Each row was made from one walk, in order. Every step used is in the known rows, and no mark comes twice. Write each row's walk.
Known rows:
nonogag vare tofel lekuv: [ 14.6 -37.1  -4.8  27.9  16.9   5.2 -14.1  24.8 -14.8  14.5  -8.8  -3.6
 -18.4   4.5  31.0  17.1  20.5 -34.5  -5.2  22.5   1.8  35.0 -18.1  -8.6
 -18.3  25.6  -1.2  -2.0]
ronu vare tofel: [ 19.2 -19.0  -8.9  21.1  22.1   1.8   5.3  -8.4   9.2   2.0   2.9  -5.2
 -14.3 -28.8  29.3 -17.2  29.3  -6.2   3.8  17.8  -4.3  10.1 -19.3  20.6
 -13.8  40.1   3.8  -8.2]
tofel lekuv pivo: [ -9.4 -36.7 -25.8  13.4   0.6  -5.3 -18.5  30.7 -11.8   3.9  18.7 -14.9
  -2.9  38.2  44.0  12.8  48.9 -10.5  18.2   3.1  -7.2  12.2 -21.7 -12.8
 -11.0   0.8  24.1  -5.5]
nonogag lekuv pivo vare: [ 16.1 -19.0 -21.1  10.9   9.2 -13.7  15.6   5.8   6.4   8.6 -14.1 -27.6
  -0.1  12.8  62.9  42.6  46.2  -3.3  10.7  -8.4 -21.3   2.0 -31.3  -9.1
  -6.8  10.8  -7.1 -10.1]
nazanor subo: [  3.5 -26.8  -1.2  -1.2   8.1  17.0  -2.5 -28.0 -15.2  -5.4  13.6  -0.4
  13.3  -5.7   6.2   5.8  -6.2  -0.8  18.3 -25.8  -4.9  21.6   0.5  -8.0
 -17.4  -7.6 -23.4  -7.5]
lekuv tofel: [ -8.9  -3.6  -1.5   7.0   8.2   4.9  -8.2   1.3  -4.7 -12.2  10.6 -28.2
  12.8   4.6   4.0   1.4  24.3   8.1 -22.2  -3.2 -43.9  17.4 -21.8  28.7
  16.0  17.4  12.4  -2.5]
subo nazanor: [  1.6  -9.1 -22.9 -14.7  15.2  -5.0   8.0   7.1 -45.8  -4.6  11.9  -5.2
   8.7 -22.0  24.5  12.4  16.7 -10.8  11.5  -6.7   0.5  14.1   3.8  17.3
 -10.5   7.9  -9.3  -2.2]
nonogag vare nazanor subo: [ -3.1 -23.6  13.6  14.6  12.6   6.4  -2.5 -33.5 -28.7  -0.5  -3.2   9.7
   2.8   4.8  34.1  32.0  -7.9 -10.7   2.3 -30.5  -0.5  22.3  16.9  -1.8
 -30.4  12.7 -55.9  -7.5]
ronu vare nonogag lekuv tofel: [ 18.1   8.3  -5.2  31.5  29.6 -13.1   7.0 -16.3  -4.9  14.9   1.4  -1.6
   2.3 -17.3  31.9  20.7  66.4  26.3 -23.3  -2.0 -27.3 -23.1 -42.2  52.0
   6.5  11.8  -7.8  -1.7]
ronu vare: [  8.8 -10.8 -14.6  10.8   7.7  -5.1   7.6 -24.3  -7.0  -6.3   6.7  -2.0
 -16.6 -21.4  37.6 -11.8  18.2  10.0   7.0   4.4   0.6   2.4  -6.7  24.2
 -20.0  -2.9   3.7  -8.5]
nonogag vare nazanor: [ -9.0 -14.0   5.4  12.5  15.3  -5.7   1.0 -19.3 -23.5  -8.4  -0.4   1.8
  -4.3   5.3  43.9  37.0   6.8 -13.5 -10.4 -13.1   6.1  18.8  13.4  14.3
 -20.4  16.3 -44.3   1.1]
nonogag lekuv: [ 18.2 -15.1 -17.1  -3.0  28.4 -11.2   7.0  -7.7 -10.0   3.7   1.7 -12.7
  14.1  -7.8  30.6  47.2  29.2  -8.8 -22.7  -5.1 -10.2   6.0 -20.3  22.3
   4.6 -28.1 -16.1  -8.3]
nonogag vare tofel: [ 13.5 -28.4   3.7  18.4  18.6   4.4  -4.7  -5.2  -3.8   3.1 -14.1  -8.8
  -7.0 -12.5  21.9  22.8   2.0 -26.7  -7.4   2.1  -6.7  29.6  -8.6  -3.2
 -10.7  44.4 -15.6   1.3]
pivo lekuv nonogag vare: [ 12.7   5.9 -22.0  -5.6  36.0 -10.7   2.7   5.0 -14.1  17.7   3.5  12.2
   9.6 -24.9  54.9  22.9  10.0  -7.9  -7.6 -14.5  -0.2   1.1  -6.7  -7.6
 -24.7   4.5 -20.6   5.7]
ronu vare nazanor: [ -2.2  -5.2  -6.7  15.4  20.6  -7.8  12.3 -22.3  -9.0  -8.1  17.3   5.6
  -8.8 -11.3  53.8  -3.0  35.3   8.3   1.9   2.2   8.8  -0.2   4.2  38.8
 -22.1   9.2 -26.2 -10.0]
pivo lekuv nonogag vare nazanor: [  3.3  10.3 -15.2  -1.3  46.4 -12.4   5.7   6.6 -16.0  18.1  11.4  18.3
  16.8 -17.4  68.6  28.9  24.9 -11.0 -11.6 -16.0   6.4  -1.0   2.4   2.4
 -26.6  14.0 -43.7   6.5]
pivo lekuv ronu vare: [ 22.1 -22.7 -36.0 -14.8  22.3 -24.0   0.9  26.8 -26.3  -1.3   5.8  12.8
  -8.5 -24.0  57.5  -1.1  25.8  37.3  19.8  -2.5 -13.5  -7.0   2.5  21.8
 -36.2 -14.6   7.0 -13.2]
lekuv ronu vare tofel: [ 22.9 -24.2 -26.6  -5.6  16.4 -15.4  -8.2   8.5   4.6 -10.1   0.0  -9.3
 -20.1 -24.5  14.0 -10.9  39.5  22.1  11.4  -2.9 -34.1   3.3   0.0  18.9
 -24.0  33.3  14.2  -4.3]
pivo vare: [  3.0  -7.3 -10.7   6.2   1.3   8.7  24.8   2.1  -1.4 -12.7   5.9 -19.4
 -19.6  -4.7  46.0  -0.9  15.2  -4.8  24.6  12.4  16.4  27.1  -8.3  -2.8
 -20.0   7.5 -17.3   6.9]
tofel lekuv nonogag vare ronu: [  3.3 -18.4 -29.6   5.4  15.6 -11.8 -15.9  26.8  -2.9   6.1   3.5   5.9
 -25.2   4.1  26.2  28.3  44.9 -30.3 -14.3  -5.6  10.8   5.8   2.0 -21.4
 -20.4  19.8 -15.4   2.8]
nonogag vare: [  3.2 -18.2  -3.4   8.4   4.0  -3.4  -3.2 -19.3 -20.0  -7.0 -10.6  -6.2
 -12.3  -4.1  27.9  27.8  -8.8 -12.4  -5.6  -9.5  -1.8  21.7   3.1   2.5
 -17.9   3.1 -16.2   1.7]
ronu vare pivo: [ 21.7   0.7  -5.4  26.4  15.8  -7.9  12.3 -15.0  -5.4   1.8   1.1  -8.2
 -15.4 -21.6  49.0  -0.2  33.8   3.3   9.4  -2.8 -10.0   4.0 -18.0  13.0
  -9.7  37.2   6.2  -7.4]
lekuv pivo: [-12.0 -30.1 -16.7   1.7   0.3  -6.5  -7.8  -6.0   4.3 -11.6  12.0 -23.3
  11.0  19.2  32.1  19.1  27.8   1.1  16.2 -23.2 -21.4   3.8 -11.4  -7.1
  -0.9  27.9   7.9  -1.8]

Which walk is each row?
[ 19.4 -10.8  -5.4  12.0  36.3  -5.9  13.5  29.8 -23.3   9.9  15.1   0.0
  17.6 -12.3  65.8  27.2  25.8  -7.8  11.7  -2.7   1.2  13.8 -22.8  -0.2
  -0.2  28.4  -8.6  -3.4]
vare pivo lekuv
[ 14.2  24.9  -7.5  10.2  28.9  -9.3  -0.5 -20.8   5.9  12.1  -5.2 -13.3
  -0.7 -20.5  29.4  31.0  27.3 -23.8 -13.8 -32.8 -22.2   7.2  -8.0 -21.4
  -8.7  48.7 -13.4  19.0]
lekuv nonogag vare pivo
[ 13.4  -5.2  -9.0   7.8  24.8  -9.4  -3.4   2.6  -7.0   5.2  -4.7 -25.1
  21.4  -0.9  16.7  37.3  41.0   2.7 -42.0  -4.7 -52.3   6.5 -37.1  38.4
  22.0  -8.5   3.2 -13.2]
nonogag lekuv tofel
[  5.4  -2.5  -9.0  20.1  20.2  -4.4  13.2 -24.2  -5.8  -1.7  18.7   9.4
 -11.8 -20.0  35.3  -0.1  42.4  20.5  11.2  -2.7  16.7 -14.7 -14.0  31.8
 -13.5  14.8 -16.5  11.2]
ronu vare nonogag
[ 11.6 -27.8 -32.8 -26.4  26.6 -17.9  -2.5  37.6 -28.2  -8.2  15.3   5.8
   9.8  -9.8  42.0  19.8  18.5  26.0  15.1  -9.3 -13.4   4.5   4.4  12.5
 -22.1 -16.5  -2.5  -4.4]
pivo lekuv ronu
[ 24.7  -8.6 -22.9   0.5  12.1 -23.6  -1.8   2.4  -8.1  -9.8  -2.0 -12.9
 -21.1 -18.2  31.8   4.3  42.7  29.3  17.3 -20.9 -38.1  -2.9   0.5  12.4
 -22.0  30.1  17.7  -2.5]
lekuv ronu vare pivo
[  2.7 -46.4 -16.6  23.0  16.5   3.5 -18.8  42.8   7.5  11.3  15.7 -17.9
   1.6  27.2  32.8   5.2  57.1 -26.6  14.0  16.6 -11.6  22.6 -35.1 -15.0
  -3.1  47.6  22.0  -4.8]
vare tofel lekuv pivo
[  1.8 -10.5  -8.7   4.3  25.1   0.5  -1.3  32.5 -22.5   5.1  13.9  -4.2
  24.0  -2.5  41.8   4.2  20.8  12.8 -10.5   6.1 -26.9  11.1 -27.2  28.2
   4.7   5.2   5.1 -11.9]
pivo lekuv tofel
[ 23.4  -1.5 -12.7  22.7  34.1 -15.2  15.1 -22.7  -7.5  13.2   5.4   9.8
  -3.9 -25.0  43.2  28.1  57.1  16.1  -7.5  -3.4   5.7 -23.8 -28.1  40.5
  -7.3  -4.3 -22.3   1.0]
ronu vare nonogag lekuv
[ -7.7 -44.9 -20.6   8.4 -14.0  -8.9  11.2  22.6  19.9 -20.1  -2.2 -22.7
 -20.8  21.3  48.3  23.4  41.2  -1.7  32.8 -13.6   3.2   4.1  -0.9 -26.4
 -11.6  71.7 -18.7  -9.4]
lekuv pivo vare ronu
[ 13.0   5.9 -10.9   4.8  32.8   0.1  -5.7 -15.4  19.8  13.7  -3.7 -10.3
   0.7 -25.8  11.8  15.7  23.7 -31.1 -19.1 -15.0 -17.2  13.3  -9.8 -15.4
 -11.6  52.8 -16.4  17.7]
lekuv nonogag vare tofel
[  3.6 -14.2   1.5  17.9  16.2   5.1   7.5 -36.5 -15.7  -0.8  13.3  14.3
  -2.1 -13.5  43.7  -8.1  19.1  11.3  14.4 -14.3   1.9   3.6   6.9  20.9
 -33.9   7.1 -36.2 -18.2]
ronu vare nazanor subo
[ 14.6 -33.7 -19.8  35.7  13.0  -4.2 -11.9  24.3   7.2  17.2   3.4  -6.8
 -19.9   7.5  50.0 -17.8  58.4 -10.0  18.1  22.7 -11.9   7.5 -33.1  -0.5
 -20.0  43.7  32.1 -15.3]
ronu vare tofel lekuv pivo
[ 23.5 -17.0 -31.7  11.1  11.6 -20.8 -12.5  38.5 -22.7   4.3   4.6  -5.6
 -33.3   4.8  43.7  -1.4  60.6  13.9  19.1   5.2 -23.0   5.2 -10.7   5.1
 -29.0   3.8  32.6  -6.2]
tofel lekuv ronu vare pivo
[  7.2   3.2  -1.5  17.7  38.7  -5.6   2.0  -0.5  -6.0   9.3  12.5 -11.8
  25.6  -0.2  13.7  47.7  63.7  12.2 -32.7 -13.4 -28.3 -13.0 -41.8  45.6
  25.9  11.3 -20.7   9.7]
vare nonogag lekuv tofel
[ 14.9 -40.2 -27.3  -1.3  22.9  -3.3 -20.1  52.7  -5.6   0.3  15.6 -12.5
 -10.8   8.2  11.9   3.0  52.3 -10.1   7.4  16.7 -16.4  26.7 -12.4  -0.4
 -14.9  19.3  19.2   2.8]
vare tofel lekuv ronu
[ 32.4 -14.9 -35.5 -11.5  22.2 -34.1  -0.1  -2.4 -11.5  -0.2 -12.4  -6.9
 -10.7 -20.3  31.5  32.1  43.7  27.1 -10.5 -13.6 -38.6 -12.2  -6.9  31.0
 -19.5 -27.9   4.3 -15.1]
nonogag lekuv ronu vare
[ 13.7 -16.0 -32.4 -14.7   5.2 -21.4  -5.5  -5.4  -9.2 -17.6   2.0  -6.1
 -23.4 -16.8  21.1  -4.8  28.8  35.9  15.1 -14.5 -29.1  -3.4  10.9  22.8
 -30.6  -3.7  14.1  -4.1]
lekuv ronu vare
[ 13.1 -25.7 -40.0  -1.6   5.6 -18.2 -17.4  30.8 -24.1  -2.6   9.8   0.3
 -34.1   5.2  34.1 -10.3  47.5  19.6  16.1  11.6 -14.8   6.0  -1.7  14.3
 -37.8 -28.3  29.6  -7.2]
tofel lekuv ronu vare
[ 11.1  -7.8 -23.5   8.5  38.7   8.2 -11.9  32.4  16.1  18.2  25.4 -10.4
   2.5  -4.3  17.2  -5.4  59.8 -37.6  -8.5  18.4  -2.0  19.5 -28.5  -9.3
  -6.1  30.1   6.1  11.7]
vare tofel lekuv nonogag
[  3.9  15.3 -16.9  -4.2  21.4  -7.1  -4.6 -29.2   4.4   5.0  -0.9  -8.3
  -2.4 -19.3  18.6  21.0  13.7 -16.6 -15.8 -26.8 -12.7   6.3   1.3 -10.3
 -16.5  14.5 -16.9  17.4]
lekuv nonogag vare
[  1.5 -46.0  -8.6   4.4  -0.6 -12.7  -4.9   0.1 -10.2 -19.8 -14.6   1.9
 -21.5  -3.0  20.7  46.7   1.3 -15.5 -10.6 -16.9  11.1  12.7  19.9  -3.7
 -12.1  40.6 -37.7  -9.6]
nonogag vare ronu
[ 30.1  22.6 -18.0  18.1  40.8 -15.5  15.9   4.1  -2.0  24.3   8.1   7.4
   0.8 -38.4  72.5  -2.5  46.3   4.5   7.0  -6.5  -9.2 -13.5 -24.8   3.4
 -18.9  38.1   1.2  -2.8]
ronu vare pivo lekuv nonogag
[ 29.2  -4.2  -9.6  26.4  28.6 -11.8  18.2  11.4 -19.5  15.3   2.5   9.1
  -5.4 -27.5  78.2   1.8  31.3   8.9  16.6   5.9  -0.3  -1.4 -24.2  12.1
 -17.9  28.9   2.9 -15.0]
ronu vare pivo lekuv
[  0.6   7.6 -32.4  -2.5  25.5  -0.3 -10.6  18.5  -1.2  10.4  29.8  -6.2
  -2.1   3.9  25.0   1.0  52.8 -20.8  -6.4   4.8   3.5  10.0 -16.7  -7.1
 -13.5 -18.9   7.2  13.0]
tofel lekuv nonogag
[ 19.2 -41.3 -16.7  10.3  15.2  -7.5 -23.8  35.9 -17.7   7.3 -13.1  -6.2
 -24.6   6.6  20.4  20.1  27.1 -15.0  -0.5   8.6 -18.6  30.2  -5.4  -9.9
 -27.1  26.0   7.6   0.4]
nonogag vare tofel lekuv ronu
